What can hang from each mark:
k_421: k_281 k_597
k_997: k_765
k_394: k_281
k_39: k_765
k_545: k_281
k_765: k_986
k_597: k_421
k_852: k_281 k_597
k_281: k_39 k_394 k_421 k_545 k_852 k_997

Every row comes from one small tree of marks. The marks that hang from a mark follow it in brackets, in the order of their numbers. Every link used is in the known rows. Which tree was each row made from?
Known rows:
k_545{k_281{k_997}}: [ 0.92  2.25 -1.29  2.48 -2.79 -0.46  2.36 -0.80  0.20 -0.72 -1.60  0.80
 -0.02  0.69  0.99 -1.45 -1.54 -0.36 -1.62  0.23 -1.82 -3.17  0.70  3.02
  1.67]
k_852{k_281{k_39 k_394 k_545 k_997} k_597{k_421}}: [ 4.86  3.17 -3.05  3.09 -1.53 -3.11  2.75  0.15  0.25 -4.68 -4.08 -1.03
  0.14 -2.52  0.82 -2.53 -2.36 -3.04 -2.36  2.14 -0.55 -1.38  0.12 -0.50
  0.81]
k_394{k_281{k_39}}: [-0.50 -1.42 -1.40  2.62 -0.78 -0.60  1.99  0.20  1.07  0.55 -2.39 -0.51
  0.49  0.25 -0.35  0.87 -2.69 -0.02  1.26  1.45 -1.11 -1.89 -0.62  2.01
 -0.23]
k_281{k_394 k_421 k_545}: [ 3.55  0.78 -0.41  4.74  0.52 -1.71  1.21  0.76 -0.05 -1.08 -1.32 -1.21
 -1.78 -0.86  0.44 -0.62  0.65 -1.44  1.14  2.11 -0.26 -1.01  1.43  0.06
  0.50]
k_852{k_281{k_39} k_597}: [ 2.27 -0.49 -1.50  0.46 -0.85 -1.93  2.33  0.16  0.90 -2.17 -2.49 -0.29
  0.93 -0.90  0.25  0.55 -2.88  0.94 -1.49  1.57 -1.05 -1.24 -0.51  0.36
 -0.33]
k_421{k_281{k_39 k_545 k_852{k_597} k_997}}: [ 4.77 -0.72 -1.34  3.18 -2.11 -1.34  1.03  0.60 -1.22 -2.02 -3.39 -0.54
  0.07 -1.97  2.12 -2.20 -4.26 -3.79 -2.41  2.10 -1.50 -2.40  0.27  1.01
  2.10]
k_421{k_281{k_39 k_394 k_852{k_597} k_997}}: [ 4.94 -0.19 -0.88  3.19 -2.60 -1.42  0.84  0.37 -0.42 -2.20 -3.16 -0.19
 -0.31 -1.78  0.49 -2.63 -2.93 -3.65 -0.67  2.65 -1.44 -1.80  0.26  2.94
  0.35]
k_281{k_421 k_852}: [ 2.99  0.63  0.28  1.37 -0.34 -0.32  0.54  1.70 -1.17 -0.83 -0.33 -0.25
  0.27  0.08 -0.50  0.60 -1.86 -0.88 -0.03  2.06 -1.04 -1.27  1.85  3.46
  1.39]
k_597{k_421{k_281{k_39}}}: [ 2.59 -1.89 -1.87  2.67  1.02 -1.82  1.61  2.09  0.17 -2.49 -2.38  0.28
  1.52 -1.11 -0.35 -0.49 -2.90 -1.16  0.23  1.76 -1.12 -1.55 -0.12  0.61
  0.22]
k_421{k_281{k_39 k_394 k_545 k_997} k_597}: [ 4.75 -1.37 -0.72  5.03 -1.55 -2.84  1.10  1.82 -0.19 -2.78 -3.44 -0.55
  0.92 -2.71  1.06 -3.69 -2.54 -3.66  1.29  1.43 -0.89 -2.44 -1.16 -1.20
 -0.09]
k_421{k_281{k_997}}: [ 2.10 -0.73 -1.18  0.95 -1.87 -1.69  1.41 -0.25  0.03 -1.42 -0.67  0.61
  0.14 -0.52  0.54 -1.93 -3.01 -1.51 -0.94  0.96 -1.30 -3.03  0.67  0.32
  1.33]
k_394{k_281{k_39{k_765} k_421 k_545 k_852 k_997}}: [ 2.01  1.52 -2.95  5.91 -2.82  0.35  2.60  0.48 -1.30  0.08 -3.08 -2.17
 -1.24 -0.64  1.22 -1.98 -4.31 -3.52  0.09  1.87 -1.99 -1.89  0.78  3.85
  2.23]
k_852{k_281}: [ 1.27 -0.03 -1.29 -0.01 -0.65 -2.66  2.15 -0.36  0.65 -1.06 -0.68 -0.16
  1.70 -0.20  0.32  1.18 -1.73  0.69 -0.73  0.95 -0.78 -1.85  0.18  0.01
  0.17]
k_394{k_281{k_421 k_852 k_997}}: [ 1.21  2.07 -0.76  1.40 -2.37 -0.69  1.12  0.93 -0.51 -1.14 -0.85  0.08
  0.44  0.25 -0.46 -1.09 -4.19 -1.99 -0.94  1.69 -1.09 -2.81  1.63  3.84
  1.88]
k_394{k_281}: [-1.21 -0.08 -1.14  0.98 -0.35 -1.10  1.59  0.20  1.20 -0.06 -0.67  0.20
  0.60  0.41 -0.08  0.88 -2.34  0.33  0.17  1.17 -0.60 -2.38  0.11  0.32
  0.05]
k_545{k_281{k_39 k_997}}: [ 1.54  1.01 -1.59  4.10 -3.24 -0.01  2.88 -0.88 -0.14 -0.10 -3.33  0.20
 -0.07  0.54  0.74 -1.44 -1.81 -0.54 -0.38  0.57 -2.34 -2.85 -0.08  4.58
  1.43]
k_852{k_281{k_39{k_765{k_986}} k_545} k_597{k_421}}: [ 1.94  1.98 -4.20  3.12  2.13 -1.63  3.40  2.11 -0.10 -3.55 -3.22 -1.29
 -0.16 -1.86  2.02 -0.88 -2.11 -0.91 -2.17  0.90 -1.49  0.31 -0.73 -0.84
  0.51]
k_852{k_281{k_421 k_545}}: [ 2.92 -0.03 -0.99  2.25  0.35 -3.12  1.95  0.46 -0.15 -1.65 -1.20 -0.94
  0.97 -0.54  1.11  0.56 -2.12  0.15 -1.10  1.22 -0.68 -1.66  0.82 -0.59
  1.12]
k_394{k_281{k_852}}: [-0.06  0.42 -0.62  0.97 -0.85 -0.82  0.99  0.70  0.19  0.11 -0.91 -0.10
  1.45  0.25  0.04  1.28 -2.87 -1.04 -0.35  1.69 -0.80 -2.11  0.41  2.10
  0.52]
k_394{k_281{k_421{k_597} k_545 k_852 k_997{k_765}}}: [ 2.64  2.60 -1.32  0.90 -0.50 -1.24  1.65  2.37 -1.21 -2.73 -1.10 -0.64
  1.35 -1.28 -0.86 -1.10 -3.94 -3.03 -0.93  0.83 -0.72 -2.86  0.20  1.07
  2.23]
k_394{k_281{k_39 k_421 k_545}}: [ 1.04 -1.47 -1.21  4.89  0.20 -1.06  1.82  1.19  0.25 -0.08 -2.96 -1.26
 -0.28 -0.18  0.48  0.29 -3.03 -0.61  0.95  1.82 -0.98 -1.85 -0.13  1.36
  0.68]
k_852{k_597{k_421}}: [ 1.63  2.27 -1.65 -0.89  0.89 -0.54  1.44  2.06  0.87 -3.96 -0.62  0.89
  0.13 -0.93 -0.51 -0.23 -1.89 -0.25 -2.30  1.73 -0.27 -1.20  1.12 -1.18
  0.57]
k_597{k_421{k_281{k_545}}}: [ 2.72 -0.61 -1.84  2.38  1.80 -2.58  1.31  2.03  0.04 -2.94 -1.45  0.08
  1.36 -1.39  1.14 -0.58 -2.51 -1.90 -1.34  1.42 -0.46 -1.97  0.47 -2.36
  1.09]
k_597{k_421{k_281}}: [ 1.94 -0.74 -1.63  1.12  1.35 -2.22  1.32  2.19  0.49 -2.99 -0.82  0.81
  1.64 -0.89 -0.21 -0.39 -2.62 -0.96 -0.82  1.43 -0.69 -1.96  0.58 -0.82
  0.43]

Which tree is each row?
[ 1.89  0.29 -3.29  3.58  2.86 -0.75  2.25  3.12 -0.02 -3.54 -2.57 -0.44
 -1.11 -1.88  1.83 -1.87 -2.28 -1.52 -1.63  1.13 -1.54 -0.15 -0.36 -1.22
  0.47]	k_852{k_597{k_421{k_281{k_39{k_765{k_986}} k_545}}}}
[ 2.45 -0.33 -2.08  4.86 -0.49 -1.28  1.84  2.56 -0.11 -2.24 -2.46 -0.34
 -0.41 -1.99  0.44 -4.37 -1.51 -2.73  2.24  0.50 -2.08 -0.96 -1.39  1.11
 -0.83]	k_421{k_281{k_39{k_765{k_986}} k_394 k_997} k_597}
[ 3.97  1.15 -1.16  4.51 -2.69 -0.51  2.03 -0.10 -0.43 -1.00 -2.55 -0.93
 -2.27 -0.60 -1.30 -2.77 -0.80 -2.17  2.15  2.19 -1.39 -1.40  1.12  4.60
  0.78]	k_281{k_39 k_394 k_421 k_997}
[ 0.33  1.52 -0.37  0.97 -1.67 -1.35  1.15  2.42  0.56 -2.85 -0.47  0.80
  1.12 -0.31 -1.10 -2.16 -4.38 -0.56 -0.15  0.80 -0.60 -3.05  0.52  0.67
  0.80]	k_394{k_281{k_421{k_597} k_997}}
[ 3.14  1.39 -2.45  3.18 -1.06 -0.42  2.76  0.29 -1.52 -0.47 -2.98 -1.66
 -0.32 -0.68 -0.70 -0.50 -3.52 -3.29 -0.05  1.53 -1.61 -2.22  0.11  4.14
  2.57]	k_394{k_281{k_39 k_421 k_545 k_852 k_997{k_765}}}
[ 2.18  0.26 -1.45 -0.22  1.37 -1.80  1.02  2.57  0.96 -4.54 -0.75  1.35
  0.80 -1.35 -0.08 -0.83 -3.15 -0.52 -2.63  1.79 -0.43 -1.68  0.80 -2.09
  0.14]	k_852{k_597{k_421{k_281}}}
[ 5.83  3.73 -2.12  4.13 -2.13 -0.73  1.61  0.85 -1.32 -3.34 -4.24 -1.26
 -0.85 -2.54  0.92 -2.86 -1.77 -5.50 -1.53  2.98 -0.81 -1.07  0.95  2.18
  1.94]	k_281{k_39 k_394 k_545 k_852{k_597{k_421}} k_997}
[ 5.23  1.82 -1.71  3.99 -2.16 -2.75  2.35 -0.14 -0.05 -3.39 -3.60 -1.28
 -1.15 -1.89  0.76 -2.54 -2.46 -1.89 -1.47  2.25 -0.79 -1.38  0.57  0.79
  0.82]	k_852{k_281{k_39 k_394 k_421 k_545 k_997} k_597}
[ 3.24  0.75 -2.76  4.23 -1.13  0.93  2.32  0.80 -1.20 -0.37 -3.06 -2.24
 -1.45 -1.77  2.11 -0.55 -2.10 -2.79 -0.90  2.17 -1.89 -0.28  0.35  1.30
  1.25]	k_281{k_39{k_765} k_545 k_852{k_597}}
[ 3.66  1.63 -0.88  1.41 -1.51 -3.28  1.71  1.64 -0.63 -3.70 -1.21 -0.30
  1.83 -1.52  0.73 -2.13 -3.65 -1.16 -1.59  0.65 -0.54 -2.59  0.46 -1.24
  1.68]	k_852{k_281{k_421{k_597} k_545 k_997}}
[ 5.31 -1.86 -0.49  4.98 -0.04 -2.02  0.49  1.11 -0.42 -1.60 -3.69 -1.01
  0.04 -2.29  1.83 -0.84 -2.03 -3.30 -0.45  3.04 -0.92 -1.19 -0.12  0.42
 -0.20]	k_421{k_281{k_39 k_394 k_545 k_852{k_597}}}
[ 1.99 -0.24 -1.86  5.77  2.11  0.20  2.19  3.98 -1.31 -1.35 -2.38 -1.69
 -1.22 -1.38  1.12 -1.89 -1.00 -0.82  2.09  0.45 -1.90  0.22 -0.64  0.71
  0.62]	k_281{k_39{k_765{k_986}} k_421{k_597} k_545}
[ 5.12  0.60 -1.26  7.51 -0.53 -0.43  1.53  3.40 -1.60 -1.41 -3.05 -2.50
 -0.43 -2.50  0.62 -2.06 -1.13 -3.58  2.61  2.44 -1.28  0.07  0.08  2.19
 -0.21]	k_281{k_39{k_765} k_394 k_421{k_597} k_545 k_852}
[ 2.74 -1.86  0.42  2.30  0.54 -3.11  0.23  2.87  0.97 -2.94 -0.80  0.83
  1.93 -1.83 -0.26 -1.57 -1.65 -1.13  1.29  1.43 -0.31 -1.97 -0.61 -2.17
 -1.76]	k_421{k_281{k_394} k_597}
[ 1.62  0.69 -3.38  3.12  0.99 -1.26  3.22  0.73  0.05 -1.61 -2.99 -1.67
 -0.98 -1.51  2.56 -0.43 -1.53 -0.18 -1.57  0.62 -1.80  0.22 -0.94 -0.65
  0.28]	k_852{k_281{k_39{k_765{k_986}} k_545} k_597}
[ 2.04 -2.12 -1.15  3.65  1.10 -0.75  1.07  4.23 -1.20 -1.46 -2.14 -0.37
  1.75 -1.64  0.97 -1.42 -2.82 -1.90  1.36  0.75 -2.29 -0.40 -1.48  1.79
 -0.48]	k_421{k_281{k_39{k_765{k_986}} k_852} k_597}
[ 2.46  1.29 -3.98  5.00 -3.19  0.67  3.62 -1.31 -0.97  0.42 -2.96 -2.22
 -2.57 -1.20  1.76 -2.56 -1.77 -3.13  0.58  0.88 -2.15 -1.63  0.36  1.55
  2.31]	k_281{k_39{k_765} k_545 k_997}
[ 2.40 -0.14 -0.02  0.26  0.17 -3.07  1.33  2.72  0.30 -3.24 -0.27  0.26
  2.81 -0.79 -0.70  0.01 -3.02  1.14 -0.29  0.92 -0.45 -1.78  0.11 -0.51
 -0.31]	k_852{k_281{k_421{k_597}}}
[ 5.71 -0.15 -1.19  4.58 -2.17 -1.87  0.88  0.23 -0.89 -2.15 -3.87 -1.05
 -0.65 -2.35  1.83 -2.84 -2.80 -4.63 -1.17  2.66 -1.26 -1.94  0.24  1.37
  1.04]	k_421{k_281{k_39 k_394 k_545 k_852{k_597} k_997}}
[ 3.46  1.18 -2.60  5.39 -2.25  0.19  2.72  2.12 -1.38 -1.99 -2.52 -1.68
 -1.42 -1.87  0.68 -3.92 -3.06 -2.58  1.16  1.03 -1.83 -1.55  0.22  0.89
  1.82]	k_281{k_39{k_765} k_421{k_597} k_545 k_997}
[ 4.72  5.86 -2.80 -0.96 -0.78 -0.40  2.34  0.58 -0.66 -4.19 -1.09  0.01
 -0.65 -1.82 -1.98 -1.66 -0.57 -4.24 -1.93  2.07 -0.62 -1.36  1.35  2.32
  1.59]	k_281{k_394 k_852{k_597{k_421}} k_997{k_765}}
[ 3.47 -3.20  0.08  3.88  0.11 -2.74  0.63  2.85  0.79 -2.30 -2.49  0.11
  1.76 -2.06 -0.41 -1.57 -1.86 -1.39  2.50  1.77 -0.84 -1.49 -1.41 -0.48
 -2.10]	k_421{k_281{k_39 k_394} k_597}
[ 6.21  4.65 -1.67  1.71 -0.76 -0.65  1.88  0.36 -1.41 -3.18 -1.45 -1.11
 -2.21 -1.93 -0.63 -1.88 -0.52 -4.09 -1.74  2.19 -0.75 -1.39  1.76  1.97
  2.43]	k_281{k_394 k_421 k_545 k_852{k_597} k_997{k_765}}
[ 3.23  3.43 -1.02  2.97 -0.92 -1.17  2.60  1.56  0.15 -3.12 -1.40  0.65
  0.11 -0.58 -1.64 -2.34 -0.28 -0.90  0.33  0.31 -1.33 -2.50  0.10  3.05
  0.37]	k_545{k_281{k_394 k_421{k_597} k_997{k_765}}}
[ 0.89  0.30  0.67  1.27 -0.05 -1.32  0.13  3.74 -0.07 -2.02 -0.64  0.45
  2.53 -0.37 -0.91  0.13 -4.10 -0.66  0.21  1.72 -0.54 -2.03  0.51  1.48
  0.04]	k_394{k_281{k_421{k_597} k_852}}
[ 2.96  2.20 -3.92  3.20 -0.38 -2.01  3.45  1.19  1.20 -3.82 -2.85 -1.05
  0.03 -2.01 -0.17 -1.16 -1.82 -1.01 -0.60  2.22 -0.99  0.08 -0.19  0.27
 -1.27]	k_852{k_281{k_39{k_765} k_394} k_597{k_421}}
[ 3.86 -1.27  1.00  2.23  0.04 -2.90 -0.46  3.31 -0.13 -2.74 -0.99  0.44
  2.91 -1.99  0.05 -1.15 -1.97 -2.42  0.87  1.92 -0.43 -1.79 -0.30 -0.37
 -1.22]	k_421{k_281{k_394 k_852} k_597}
[ 3.91  0.35 -0.90 -1.00 -0.72 -1.87  1.05  2.34 -1.15 -3.27 -0.50  0.71
  2.66 -1.85 -1.09 -1.63 -3.57 -2.88 -0.81  0.61 -1.23 -2.90 -0.42  0.48
  1.18]	k_421{k_281{k_852 k_997{k_765}} k_597}
[ 2.81  2.82  0.10  4.39 -2.04 -1.51  1.54  1.96  0.18 -3.05 -1.75  0.89
  0.39 -0.20 -0.34 -3.16 -1.14 -0.73  0.09  0.85 -1.09 -2.63  0.65  2.71
  0.16]	k_545{k_281{k_394 k_421{k_597} k_997}}
[ 3.13  2.22 -2.50 -0.95 -1.10 -2.16  3.42 -0.64 -0.38 -2.36 -0.30 -0.35
  0.34 -0.47 -1.70 -0.27 -2.19 -0.24 -1.16  0.46 -1.32 -2.37  0.68  2.03
  1.83]	k_852{k_281{k_421 k_997{k_765}}}
[ 5.41  1.86 -2.75  4.66 -0.86 -0.75  3.32 -0.74 -1.10 -1.09 -3.05 -2.07
 -2.83 -1.58 -1.31 -2.06  0.34 -3.33  1.80  1.58 -1.43 -1.44  0.41  3.03
  1.81]	k_281{k_39 k_394 k_421 k_545 k_997{k_765}}
